Known rows, with every step that occurs:
y, w: 11 21 -17 20 34 8 -1 0 19 -11 -7 1 22 4 17 5 -9 -3 -2 -6 2 11 0 -4 -23 -13 -8 -12 17 -1 4 12 -7 18 -2 0 3 1 -4 3 3 4 -18 -7 6
v, k: -1 -3 -8 6 22 18 -6 -8 5 10 -8 -7 15 -18 -1 4 13 -18 -10 2 -27 19 4 7 -18 -2 6 12 -4 -2 -5 6 -10 -8 10 1 16 13 17 -6 5 -9 -4 14 -32
y, b: -17 5 -1 1 24 13 2 -17 8 -6 -4 -10 6 -6 5 -19 1 3 12 17 8 -6 3 6 32 -20 5 -1 3 -4 -8 -28 -7 -13 21 -10 14 5 0 -3 -13 10 -1 11 7
k, w, y, v: 16 -2 -7 -19 -4 -14 26 -8 -10 -26 2 -5 -13 -5 17 -2 12 -4 9 -2 3 0 -12 7 22 8 14 -11 7 11 6 -7 -11 21 -31 1 -28 -12 -1 -2 19 5 9 2 11
v, k, w, y, b, p: -9 19 -8 -21 3 15 -1 -1 1 -1 0 -4 5 -10 5 -14 -6 6 -20 3 -5 -22 2 12 44 -20 14 9 -10 0 -4 -4 18 -7 2 5 -6 -21 -5 -9 -4 8 -2 0 10
p, v, k: -4 -5 -11 10 21 12 -16 0 7 24 8 -2 7 -6 -9 0 11 -13 2 0 -31 37 20 0 -26 0 -4 12 10 -14 -19 16 0 -6 21 -1 7 18 12 -2 10 5 -6 12 -29
k, w, y, v, p, b: -27 -2 2 -24 6 1 -11 5 -13 -6 19 2 1 6 8 0 -4 6 14 -19 -1 8 5 -18 -25 11 -3 -15 -2 29 4 -5 13 1 -36 4 -10 6 -8 8 -9 -2 14 -8 -8
b, p, v, k, w: 0 -3 -12 -3 -2 4 -13 19 8 24 11 5 -2 -6 -7 -2 11 2 -12 16 -7 6 -9 -11 -10 7 0 10 -5 -14 -17 34 15 -3 -15 -1 -10 28 7 7 12 6 0 0 -13
w, k: 9 -16 -11 3 -5 -6 12 4 9 5 4 18 -6 11 -20 23 -9 3 2 1 9 19 -13 -2 -6 -5 -7 1 3 7 7 18 -15 5 8 -9 8 -7 3 -18 0 4 8 -20 22
v, k, w, y, b: -22 2 -3 -31 14 -4 2 -18 2 0 -4 -15 -2 -18 -2 -19 15 -6 -1 14 8 -14 3 11 32 -18 8 -2 5 -7 -6 -16 2 -11 -1 -1 -13 1 -2 3 -7 6 6 0 1
v, p, b, y: -26 -9 7 17 -15 16 -23 11 -5 14 18 4 7 11 -2 6 11 6 15 -11 -7 15 15 -3 -29 27 13 -11 -19 3 -12 -4 -14 -21 -3 -2 17 8 2 24 -20 -9 -3 5 -6
b, p: 5 15 -13 10 -7 19 -1 17 5 -3 0 -2 9 6 10 2 -17 14 -19 -6 -6 -9 -7 3 21 -9 6 12 -6 9 2 10 12 5 9 5 9 -18 -3 -14 3 8 -5 1 14
b, k, w, y: 10 -10 -6 -23 -24 -24 8 5 -9 2 -14 -23 -10 -4 -7 -1 8 -3 -17 -2 8 -12 -12 4 11 8 -7 -2 8 -2 11 15 16 5 -6 15 -28 -7 -7 11 11 3 8 -11 -1
k, w, y, b: -21 2 -4 -28 9 -8 6 -12 0 -3 -4 -16 -4 -11 0 -22 8 -1 1 15 18 -17 -1 7 38 -18 6 -3 6 -3 -3 -17 2 -8 -2 0 -16 -2 -7 6 -7 10 8 -3 10
p, b, k, w, y, v: 19 -7 4 -15 -2 -15 22 -9 -16 -23 -3 -6 -11 2 17 -4 8 2 17 -4 -1 3 -12 7 18 12 8 -17 0 8 11 -15 2 15 -29 7 -27 -10 -5 2 13 4 10 2 3
k, w: 2 -8 -11 -4 -12 -5 0 19 6 8 -1 -3 -4 -3 -1 -1 6 9 -10 21 18 -9 -29 -12 0 9 -2 -1 -2 0 -3 24 4 1 -24 -3 -9 28 3 11 8 2 5 -6 2
v, p, w: -20 6 16 11 -16 -4 -13 4 -4 4 7 20 -4 3 -3 7 -22 -7 -12 -10 7 -9 8 -13 -25 -7 -13 25 18 12 -3 -11 -16 13 1 -15 20 13 3 -21 18 -22 -12 13 -2
k, w, y: -6 -8 -18 -36 -19 -23 7 8 -5 2 -4 -17 -9 -4 -7 1 9 -3 -19 -3 13 -7 -15 1 9 3 -2 -3 17 9 10 19 9 9 -20 11 -36 -2 -7 10 14 6 10 -17 9
y, b, p, w, k: 3 -4 9 9 -13 -8 9 1 2 6 9 39 -11 19 -19 16 -29 11 -4 2 13 1 -8 0 10 -22 -8 17 3 1 3 -2 -8 12 4 -18 14 -10 -1 -35 7 -12 -1 -14 30
v, p: -22 12 -11 0 0 17 -12 5 5 -3 10 -3 6 -13 0 5 -3 -10 -14 -14 -2 -11 15 -17 -23 3 1 15 8 20 1 11 -16 -5 14 -5 14 0 6 -3 -5 3 -2 8 -2
p, v, k, w, y, b: -26 1 -5 -26 15 -5 -2 -13 2 6 4 -12 -4 -13 -5 -24 12 -5 4 13 5 -5 10 6 29 -17 3 -3 10 -11 -12 -11 7 -11 3 -1 -18 4 -4 6 -4 13 5 -1 2
v, p, b: -34 -1 0 -11 13 12 -22 8 -6 6 14 -2 12 9 1 2 -13 9 9 -18 -4 14 8 -20 -36 5 -9 -10 -2 26 2 1 14 -9 -11 4 12 13 -4 7 -17 -4 11 -6 -13

Rows:
10 -3 -5 -5 6 3 3 2 3 0 3 4 -1 -18 7 -1 20 -7 -5 21 -3 2 -19 -4 -2 10 10 2 -11 -4 -7 14 -6 2 -30 -4 -8 26 16 4 13 -3 3 9 -15 : y, v, k, w
15 -10 14 1 -13 -4 -3 13 -5 2 -3 0 -6 2 3 -4 3 10 3 13 7 -13 -20 -14 -5 19 -5 -5 -18 -2 5 7 21 -3 -18 5 -3 20 2 13 -5 -1 8 3 -13 : y, v, p, b, k, w
15 -2 24 8 -5 -8 6 -18 -9 -3 -26 -14 -6 0 -3 -15 -6 -2 2 8 -2 -17 5 16 28 -12 -11 8 0 -17 7 -31 11 -7 42 8 12 -11 -3 -7 -4 -3 -4 14 -8 : p, w, y, b, k
16 -6 10 7 -11 -6 1 6 3 6 -14 -9 -5 -5 -2 -13 6 8 -2 31 15 -24 -24 -5 21 5 -4 2 -15 -16 -1 1 14 -10 3 1 3 21 3 11 -6 5 1 7 -4 : y, b, k, w
-6 18 -4 27 22 14 -19 5 12 0 8 10 23 9 14 7 1 1 9 -15 -3 17 16 -6 -42 8 2 -21 -1 -2 -7 3 -11 -1 -11 -3 10 1 -5 22 -14 -5 -17 -5 -1 : v, p, b, y, w
21 -1 18 23 6 7 6 -15 0 -4 -25 -18 4 -2 0 -15 -1 3 10 19 -5 -14 0 12 28 -6 -5 5 -12 -19 3 -26 9 -16 48 5 26 -2 4 -3 -14 3 -5 20 -10 : y, b, k
10 -7 -2 3 -1 4 1 4 2 5 6 6 -3 -16 5 2 26 -8 -1 22 -5 2 -16 0 -4 19 20 2 -18 -10 -11 12 -13 -4 -29 -6 -6 24 18 10 9 -8 0 12 -16 : b, y, v, k, w
15 -4 22 17 1 7 -5 -3 -12 -5 -9 -8 5 8 7 0 -8 5 14 -10 -14 0 6 -4 -13 13 -9 -4 -15 5 11 -14 18 -7 18 11 20 -2 0 2 -15 -4 4 12 -21 : y, v, p, b, k
-6 -8 8 6 -16 -13 3 5 2 8 15 39 -13 12 -25 28 -22 -1 -6 -7 14 6 0 -12 -23 -10 -13 18 9 11 4 9 -22 12 3 -18 16 -1 4 -32 9 -14 -1 -14 20 : v, p, w, k
-2 -10 -11 -2 1 -3 -13 17 8 26 10 2 -4 -8 -11 -1 14 -1 -8 20 -4 12 -10 -10 -17 11 -3 8 -1 -13 -15 32 9 -4 -15 -2 -9 35 10 11 12 4 2 -1 -16 : p, v, k, w
-8 6 -11 -2 22 14 -14 -4 5 19 9 -3 7 -9 -7 -9 7 -10 -5 -5 -32 21 27 8 -1 -10 2 14 5 -16 -20 8 11 -9 22 3 0 -2 4 -6 5 9 -6 8 -18 : w, y, b, p, v, k
9 -4 -8 18 10 -2 2 5 14 6 10 29 7 19 -11 26 -6 6 12 -8 9 30 -2 -1 -29 0 -5 -18 -4 -3 2 18 -15 5 -5 -9 6 -7 -4 0 -10 -1 -4 -30 23 : p, b, y, w, k
-2 13 0 -13 -9 3 7 -4 -6 -22 9 -1 -9 -18 9 1 7 -16 -7 -16 -4 -21 14 -9 -4 13 9 8 4 16 5 0 -15 6 -6 0 -8 -15 3 -3 2 5 2 12 2 : b, k, w, y, v, p
3 -14 -1 -30 -22 -25 4 8 -12 5 -12 -21 -9 3 -9 -1 6 2 -10 -5 7 -6 -11 2 5 8 -9 -8 5 4 11 10 26 4 -15 18 -30 -3 -10 15 5 1 13 -17 -5 : p, b, k, w, y
1 1 -7 15 9 2 -3 5 13 5 16 32 4 15 -11 26 -7 1 7 -13 7 23 7 -8 -36 3 -4 -13 -3 2 0 20 -20 3 -5 -10 8 -11 -2 0 -13 -2 -4 -27 21 : v, p, b, y, w, k
16 2 -17 12 17 -6 10 2 18 -3 3 25 6 12 -11 24 -13 1 2 -5 11 20 -8 -5 -21 -15 -11 -8 9 1 7 23 -16 17 1 -10 2 -11 -3 -14 -2 5 -4 -28 24 : y, w, k
12 1 6 -5 -3 -14 24 -17 -13 -27 0 6 -12 3 16 -1 -1 -5 12 -12 -1 6 0 12 17 -2 9 -4 18 10 7 -28 -18 28 -21 -4 -18 -17 -2 -16 28 -6 0 9 10 : p, w, y, v
17 -2 -13 25 8 -1 6 3 19 3 8 29 2 12 -13 27 -4 2 4 -5 10 22 1 1 -23 -1 0 -11 0 -7 2 21 -28 7 2 -12 7 -12 0 -4 -4 1 -7 -23 26 : b, y, w, k
12 -6 19 5 -3 0 -4 -5 -15 -8 -10 -12 1 6 3 -2 -6 1 12 -15 -16 -1 10 -2 -11 13 -12 -6 -11 7 14 -15 20 -5 16 16 9 -10 -3 4 -10 -4 5 8 -19 : w, y, v, p, b, k
-14 -16 6 24 -13 9 -16 9 -6 16 9 0 5 18 -1 7 11 14 21 -2 -5 26 6 5 -19 25 13 -18 -20 -4 -11 -9 -9 -20 -4 0 13 11 1 26 -13 -10 1 3 -6 : p, b, y
1 8 14 17 -22 -2 -4 12 -4 4 0 21 -1 17 4 4 -33 13 -16 -5 3 -9 -7 0 7 -16 -10 25 9 5 -3 -11 4 20 -1 -8 16 1 -2 -27 22 -22 -14 9 9 : b, p, w
18 -2 15 6 0 -2 6 -17 -6 -5 -27 -24 -2 -4 -2 -15 3 -1 5 8 -5 -17 6 17 29 -8 -6 3 -4 -16 9 -24 12 -13 47 11 11 -15 -2 -1 -10 3 -1 13 -7 : w, y, b, k
-3 -8 -1 -31 -22 -21 -2 7 -12 3 -7 -19 -8 -3 -8 0 5 -3 -16 -11 6 -13 -4 -4 -2 9 -10 -6 6 7 11 16 21 1 -13 18 -27 -5 -9 14 3 1 12 -14 -5 : v, p, b, k, w, y
-8 15 -1 14 -4 21 0 -3 1 -19 20 8 -1 -13 12 6 12 -14 5 -13 -7 -7 22 -5 -13 21 20 6 -6 11 -5 -9 -39 -4 1 -13 12 -10 10 -1 -4 0 -5 22 3 : b, y, v, p
26 -2 2 -9 -8 -14 27 -12 -11 -26 -6 -7 -14 -4 15 -3 11 -4 10 -1 1 -5 -9 10 25 11 12 -10 3 3 10 -13 -4 18 -23 4 -26 -15 -1 -2 17 5 7 6 7 : b, k, w, y, v
-32 10 9 -21 5 -7 -1 -21 -5 -5 0 -3 -4 -8 -2 -18 -5 -8 1 -2 11 -19 18 6 25 -27 0 6 17 3 -4 -32 -7 -3 11 -8 -1 -8 -7 -11 -2 -2 -2 6 9 : v, p, w, y, b
11 18 -10 35 17 11 -5 2 19 -4 -1 7 19 6 14 8 4 -2 3 -5 0 15 7 4 -26 5 7 -15 4 -13 -7 6 -22 6 -1 -4 8 -1 -2 16 -3 -1 -24 -2 6 : b, y, w
-9 20 -8 -19 -4 10 2 4 2 -5 2 -5 2 -3 7 -16 -10 12 -18 3 5 -29 -2 8 49 -21 12 8 -5 3 -1 -5 20 -3 -1 4 -9 -23 -10 -7 -6 12 0 -3 20 : k, w, y, b, p
8 4 24 6 -7 -4 2 -19 -8 -5 -21 -13 -5 -6 -3 -13 -5 -6 0 2 -3 -24 13 9 22 -11 -8 14 1 -12 4 -30 7 -9 43 5 14 -12 -1 -8 -8 -5 -6 17 -7 : v, p, w, y, b, k
20 -15 19 19 -1 2 -6 1 -10 6 -19 -16 8 16 1 -1 -9 13 15 -1 -12 9 -8 0 -8 9 -17 -7 -14 -2 11 -10 28 -9 25 16 20 5 -1 6 -12 -5 4 6 -23 : p, b, k
